Each row comes from the steps of one path. Every step used is in the known rows, and no mark comes twice. Write the path behind each row, first mark first.
Known rows
D/L/A/F/G/W: [ 44  22 -29 -24   4  -1 -25  21 -22  -1  34 -28  11   4  23   0 -12 -11
  49  14  23  23 -15  12  23  29  33 -46 -29  13  20   5   7  17]
M/D: [ 21  19 -14 -32  10 -11 -25  -6  22 -31  18 -28  -7 -21  22  -1  -1  19
  28  -5  15  21  -4  10  22 -10  24  22 -21  15 -14   0  11  17]
A/F/G/W/H/L: [ 34  36 -38 -15  -3  -8 -40 -25 -31 -20  41 -21   9 -14  13   4  -9  16
  16 -25   5  31  -8   1  23  13  37 -33 -30  -3  24   3  32   7]
E/L/D/X: [ 36   9 -36 -24  -3  -7 -43  12   6  -9  -2  -8   6 -19   8  26  -4  -1
  33 -10  11  19 -17  20  34   6  66  15  -4  46 -16  -4  19 -17]
W/G: [ 34  24 -22 -47  -9 -19 -12  -7   4 -18  28  -9   0 -20  14   3 -11  22
  41   1  10   9 -10 -18   7  -5   2  25 -23  11 -15  54  10  32]
T/X/D/M: [ 32  12 -42 -26  42 -36 -21   5  24  -4  15 -18   8 -39  23  57   4 -12
  15 -21   0  48 -16  23  26 -20  17   4 -24  46  18  18  14  -5]
F/A: [ 17  19 -12 -27  31 -18 -49  -3  37 -13  21 -12   3  -7  -6   1 -17 -11
  26   6  12  13  -8  20  14  -3  -8  10 -29  16  -3  30   5  18]
X/D: [ 25  23 -17 -34  17 -31 -27  -8  21   3  24 -26   8 -34  16  23  11  20
  23  -6   8  15  -9   4  26 -13   5  22 -14  34   3  22   4  19]
H/W/G/F/A: [ 21  51 -25   0 -18  -3 -27  30  22 -26  19   0   7  31  -3   0 -34   0
  39   3  42  -4  -2 -17  16  18  10  -8   3  16  11  47   0  44]
D/L/H/W: [ 46   9 -17 -10   5  -9 -12  37  -6  -6  23  -5  26   1  27  -4 -29 -14
  39  16  28  10 -13  13  16   0  54   6  -7  36   3  31  -5  55]
T/F/G/W: [ 16  41 -43 -34 -38   0 -27 -24 -12 -17   7 -45  -4 -10   2  10 -21   7
  34  16   6  39  -8   9  24  25   0 -20 -17  24  20  10  15  23]
G/W/H: [ 29  40 -38 -51  33  -2 -57  -5  -5 -13  15  -7  13  -8  12   7 -16 -17
  17 -15   6  25  -8  14  16  10  44   2 -25  29   7  30  18   1]
A/F: [ 38  14  -3 -29  22 -24 -28 -13  11  -7  39 -23  -2 -11  21  -3  -4  18
  23 -11  21  15  -1   4  17 -11  24  15 -40  20  -4  23   5  18]
A/L/H/W: [ 47   6  -6  -9   3 -13 -25  25   3 -14  16  -9  17 -17  35   2   1   0
  37 -19  25   9  -6   8   7  -9  50   6  -5  33   3  52  -2  65]
X/D/L/A/F/G: [ 40  18 -12  -4  20 -31  -6  34 -10  16  46 -34  12 -21  23  19   7  17
  43  10  19  12 -20  -2  24   6  34 -37 -18  20  23  -4   4  19]
D/L/A/F: [ 53  16   1 -27  33 -27 -17  32   4   1  35 -22  11 -13  36  -7  -7  -6
  48   7  41  14 -17   7  15  -5  36  -9 -27  22   5  19  -1  18]
W/G/F/A/L/H: [ 41  29 -12 -24   5 -20 -39  35  31 -34   6 -13  13 -36  -9  10 -12 -16
  40 -21  48   6 -17 -12   2  21  47  -3  14  18  23  69 -16  70]
F/G/W/H/L: [ 27  42 -46 -30 -14  -5 -43 -30 -29 -24  27 -13  14 -26  10   9 -15  10
  19 -15   1  32 -16  13  21  13  12 -28 -21   1  19  15  30  10]
L/A/F: [ 46  14   5 -34  31 -23 -38  14  17   5  32 -26   9  -2  38  -3   6   4
  43  -8  26   9  -2   5  12  -8  21  -2 -32  13  -3  23   2  25]
H/L: [ 35  21 -12 -33 -18 -28 -26 -31  11 -21  23 -18   6 -41  30   1   2  24
  30  -8  22  23 -16   6  20 -14 -22  15 -22  10  -9  31  12  27]
T/X/D/L/E: [ 35  28 -39 -38  41 -33 -14  -8   9 -22   6 -24  25 -29  -1  45 -19 -20
  35  12  11  40 -31  19  37  -6  49   9  -7  48  22  15  16  -3]
G/F/A/L/E: [ 27  44 -20 -26  13 -19 -59 -15  47 -44   0 -19  12 -27 -24   1 -14 -18
  33 -13  51  27 -15  15  21  14  39 -10   7  21  25  40  -7  27]
G/F/A/L/H: [ 37  26   2 -22  23 -21 -61  27  42 -28   1 -19  14 -37  -3   6  -7 -30
  25 -20  56  15 -14  17  10  17  52 -12  10  31  23  48 -23  59]
W/H/L: [ 39  36 -16 -33  14 -28 -39 -18  -5 -23  28  -7  12 -39  26   4  -8  11
  17 -22  18  24 -17   6  12 -15  16   9 -20  11   2  28  22  11]
W/H: [ 34  33 -13 -41  45 -22 -48  -4   2 -12  27  -3   7 -20  17   5 -16   2
  17 -17  15  19 -10   9   9 -12  38  13 -25  20  -2  36  14   4]
X/T/F/A: [ 16  32 -18  -7  29 -24 -33  14  40 -24   3 -43   3  -1 -15  18 -18 -20
  43  20  21  19  -8   2  19 -10   1   4  -1  35  26  22  12  26]
M/D/X/T/F: [ 19  21 -31   2   6 -20 -19  15   4 -43 -11 -56  -2 -20   8  50  -6   5
  37  -2  19  35 -16   0  30 -18  49  17  22  37  21  -4  39  16]
E/L/H/W: [ 40   8 -16  -9  -5  -6 -45  36   9   8  12 -10  25  13  22  -3 -33   8
  36  -3  15  -2  -2  11  26   1  50  14 -10  36  -8   1  -8  54]
F/A/L/D/X/T: [ 31   7 -32   8  42 -13 -33  25  26 -38  -3 -15   5 -27 -10  43  23 -35
  43 -18  15  16 -23  15  17  -2  63  -2  18  43  17  43  29  -2]
W/H/L/A: [ 46  35  -7 -38  24 -29 -50   6   3 -12  20  -9  23 -30  45   4   5  -2
  40 -19  22  18 -19   3   6 -13  10  -5 -13   2   0  31  19  18]
A/F/G/W/H: [ 28  34 -36 -25  24   2 -45 -10 -25 -10  42 -17   3   7   3   5 -18   6
  16 -19   0  23  -2   6  17  15  57 -31 -36   8  20   6  26   0]
E/L/H/W/G/F: [ 44  32 -23 -10 -39  -5 -34  52   1  -9   7  -4  23  15  13   2 -38  15
  41  -6  47  -7  -5 -21  25  21  63   5  16  34  -1  23 -18  68]
W/H/L/A/F/G: [ 46  28  -5 -14  15 -26 -39   3 -22  -8  48 -21  13 -15  37   3   3  23
  38 -22  16  14 -13  -3   9  -7  27 -39 -25 -17  17  10  26  16]
L/A/F/G: [ 36  13   0 -25  12 -18 -31   7  -3   4  44 -28   0   3  32  -1   0  21
  48  -3  12   8  -5   5  13   3  16 -29 -34  -7   5  15   5  29]
L/D/M: [ 41  10 -44 -32   5  -3 -16  -6  30 -12  23  -8   0 -37  27  -3  13  -9
  32  -8   9  35  -5  18  16   1  39  -1 -23  33 -14  23   5  -7]
M/D/L: [ 29  18 -17 -22  11 -17  -7  11  11 -33  20 -24  -3 -28  18  -7 -14  11
  29  11  31  28 -16  10  24  -5  43  13 -18  26  -9  -5   9   9]
E/L/A: [ 40  16  -7 -39  11 -25 -59  29  22  12   9 -18  14  -6  26   2 -15   6
  48   0  20   7 -13  13  22   0  12   7 -20  27 -19   1  -6  23]

Which path is each row?
[ 32   7 -26 -18  26 -22 -34   5  -8 -19   9 -19  14 -19   6  52  -7  -5
  33 -10   9  17 -21  12  25 -18  22  18   3  29   9  40  21  19] -> D/X/T
[ 23   6 -28  -4  25 -14 -29  15   3 -38   5 -31   2 -19  10  49  -1   4
  34 -13  11  20 -16   8  33 -17  47  20  10  23   5   5  31  14] -> M/D/X/T
[ 49  18  -9 -24  62 -44 -12  47   4   2  21 -32  18 -12  37  45   9 -19
  39  -3  29  24 -24  11  23 -12  50 -11 -18  49  27   6   9  -1] -> T/X/D/L/A/F
[ 43  26 -36 -21   9 -13 -34 -15 -16 -30   8   0  14 -41  26  28  12  -6
  27 -29  14  27 -24  12  20  -7  63   5   3  23   1  26  46 -19] -> W/H/L/D/X
[ 37  42 -19 -48 -22 -17 -21  -2   6 -27  16  -9   0 -20   9   4 -16  20
  32  -6  48   9 -11 -19  16  12  14  13  -1  15  -2  51  -7  37] -> W/G/F
[ 21  35 -10 -10  10 -32 -29   3  36 -28   1 -39  -6 -35  -5   6  -6  -9
  30  -4  31  33 -13   6   5  -7   8   2  -8  38  23  35  13  22] -> T/F/A/L
[ 40  11  -4 -14   3 -21 -48  26   0  15  36 -28   3   9  21   1 -14  28
  44  -5  14   6  -6   4  24   5  29 -28 -31   8   0 -20   0  21] -> E/L/A/F/G
[ 38  19 -29 -24  -7  -1 -61  25  -5  12  22 -32   8  20  15   4 -16  10
  44  -4   6  12  -3   8  32  30  34 -39 -31  14  10 -25   5  16] -> E/L/A/F/G/W
[ 52  31 -14 -13 -32 -10 -13  36  -4 -31   9  -7  17 -16  25   4  -8   7
  42 -24  55   2  -8 -24   6  14  63   0  23  28  14  72 -13  81] -> A/L/H/W/G/F
[ 21  32 -24 -11 -10 -19 -12  -8  -9 -21  18 -47  -1 -14   2  21 -12  19
  42  17  13  26 -10  -3  20  -5   3 -13  -1  24  21  15  12  34] -> X/T/F/G
[ 43  15 -26  -9 -26  -5 -27  46   0   1  19  -4  20  17  15   1 -34  18
  47   0  12 -10  -4 -18  19   9  51  17  -3  28 -14  23   2  63] -> E/L/H/W/G
[ 33  17  -8   0  36 -29 -35  38  39 -28  -7 -46  13 -32  -9  22  -4 -32
  46  -3  30  21 -15   1   6  -8  43  -2  16  42  38  39   1  61] -> X/T/F/A/L/H
[ 19  40 -10 -30  17 -16 -59   5  42 -24  10 -14   5  -5 -10   1 -23 -13
  21  -1  47  13  -7  18  23  12   7  -5  -7  22  12  30 -15  24] -> G/F/A
[ 27  39  -5 -20  17 -27 -52   8  40 -33   4 -14   3 -30  -6   3  -6 -12
  18 -22  59  19 -14  14  13   7  20  -7  -1  30  21  44 -12  30] -> G/F/A/L
[ 33  28  -4   5   8  -9 -51  44  32 -27   1 -10  21   1   7   0 -17 -23
  30 -18  56   3  -6  15  14  15  55 -19  15  35  26  46 -17  67] -> G/F/A/L/H/W
[ 44  36 -71 -30  -1  10 -35 -13   9 -25  13  -3  16 -41  26   0  13 -25
  23 -27   3  52 -11  12  24  13  54 -19 -12  30   9  12  33 -25] -> G/W/H/L/D/M
[ 35  29 -35  -8  12  -8 -35  19  59 -36   3 -10  -1 -46   0  -2  16 -31
  24 -27  51  39 -12  18  14  17  57 -28   5  42  17  31 -11  -1] -> G/F/A/L/D/M
[ 45  16  -3 -11 -17 -25 -26 -10  -7  -8  43 -32   8 -18  40   0   8  33
  48  -8  18  12 -12   2  15   1 -10 -33 -31 -14   6   9  12  34] -> H/L/A/F/G
[ 21  22 -36   2  -9 -18 -21  -3 -29 -23   6 -44   2 -18  -5  56 -14  11
  38   6   6  31 -22   6  26  -8  18 -15  14  25  31  20  33  23] -> D/X/T/F/G
[ 37  43 -35 -35  -4  -4 -55  -1 -24 -13  20 -16  23 -14  31  10  -2  -5
  42 -14   1  23 -18  10  17  21   4 -41 -13  -7  14  16  25  17] -> F/G/W/H/L/A
[ 19   7 -24 -17   7 -13 -33  -3   7 -32   6 -24  -5 -28  18  35  -5  12
  26 -16  10  25 -15  22  28  -9  41  22  -6  19  -7   2  32   9] -> M/D/X
[ 41  15 -22   0  12 -16  -5  44   0   8  23 -16  31 -15  27  18 -14  -2
  35  14  19   4 -14   5  28  -3  55   3   3  51  14  19  -3  50] -> X/D/L/H/W
[ 24  22 -23 -23  27 -20 -47 -21  42 -33  11 -18  10 -26 -19   0 -11 -18
  38  -6  12  25 -16  18  13   1  24   3 -14  15  11  43  13  21] -> F/A/L/E
[ 27  24 -32   2   6 -16 -25  10  22 -36 -16 -33  -6 -39  -4  31  12 -27
  38 -10  26  37 -20  15  11   2  58  -3  14  51  21  31  36  -5] -> T/F/A/L/D/X
[ 35  43 -40 -43   5  -7 -50 -20  -7 -24  13 -11  19 -27  19   6 -10  -5
  18 -21  11  31 -14   9  20   4  17   0 -18  17  11  26  26   6] -> G/W/H/L
[ 47   4 -10 -39  20 -20 -21  20   3  -8  21 -12  18 -37  20  -2 -22 -15
  36  13  29  18 -22  17  14   0  45  10 -16  29   1  30 -11  47] -> D/L/H
[ 32  19 -18 -17  26 -11 -28   5  43 -29  11 -12  -3 -28  -1  -6  21 -20
  37 -10  20  18  -9  12   7   6  42   0 -14  35  -1  37  11   3] -> F/A/L/D
[ 24  45 -20 -31  -3 -16 -39  13  31 -29  16  -7   2  -5 -16   5 -25  -5
  35   1  44   5  -9 -12  17  19   5   1  -2  10  12  51  -6  34] -> W/G/F/A
[ 34  48 -23 -20 -37  -4 -11  15  -4 -24  19  -3   9  13  20  -1 -22  21
  37  -2  48   1  -2 -23  19  11  19   4   5  22  -3  53  -3  47] -> H/W/G/F
[ 42  22 -16 -38  54 -38 -16  43   6  -1   5 -22  23 -24  35  48   4 -29
  46   7  23  26 -32  20  24  -9  27  -5  -8  48  20  17   7   4] -> T/X/D/L/A
[ 37  19 -24 -32   2  -1 -43   6  -8   3  32 -31   7  14  24   3   0   2
  47  -1   5  16  -2  11  21  27  17 -36 -32   0  10   9   9  24] -> L/A/F/G/W
[ 40  24 -13 -31  27 -33 -16  40  14  11  19 -24  23 -35  33  19   7  -7
  45  12  27  11 -26   6  23  -4  14   0  -3  40   8  16  -2  18] -> X/D/L/A
[ 27  24 -28 -10   8 -27 -24   6  -6 -24  -7 -43   8 -22   5  56  -9  -3
  37   0  20  32 -19   3  24 -17  26  14  15  40  26  29  26  21] -> D/X/T/F
[ 26  18  -9 -19  31 -28 -41   4  38 -22  18 -15  -1 -30  -3   3   0 -10
  27 -14  22  17 -14  17   4  -6   7   4 -20  24   6  46   7  23] -> F/A/L
[ 44  13  -4 -14  13 -21 -13  23 -16   1  46 -23   7  -6  28  -5 -12   9
  48  14  27  14 -19   7  14   8  30 -39 -28   5  10   9   2  22] -> D/L/A/F/G
[ 38   5 -12 -25  18 -11 -16  29  11 -27  16 -26   9 -36  21  -2 -15  -7
  37   9  28  21 -19  13  23   2  72  13  -9  26  -2   0  -1  41] -> M/D/L/H
[ 27  22 -33 -27  -7   4 -35 -24 -13  -9  38 -29  -4   5   8   3 -10  17
  25  -5   1  24   2  11  27  21  25 -24 -40   8  13   9  15  17] -> A/F/G/W
[ 32  24 -41  -1  -8 -12 -29  27   4 -20 -23 -39   9 -16  -2  45  -4  -4
  46   3  20  29 -16   1  36  -3  74  10  26  67  13 -10  26  -6] -> E/L/D/X/T/F
[ 35  42 -25 -22  -7  -8 -18  18  38 -46   5  -8  -5 -29  -7  -3  12 -13
  43 -14  52  11 -12 -17   8  27  54  -6  12  29  10  59  -1  19] -> W/G/F/A/L/D
[ 40  23 -22 -37 -22  -9 -15 -30  16 -29  17 -14   5 -40  33 -10  22  12
  40  -2  18  23 -11   4  21   1  13  10 -17  18 -18  23  13   8] -> H/L/D
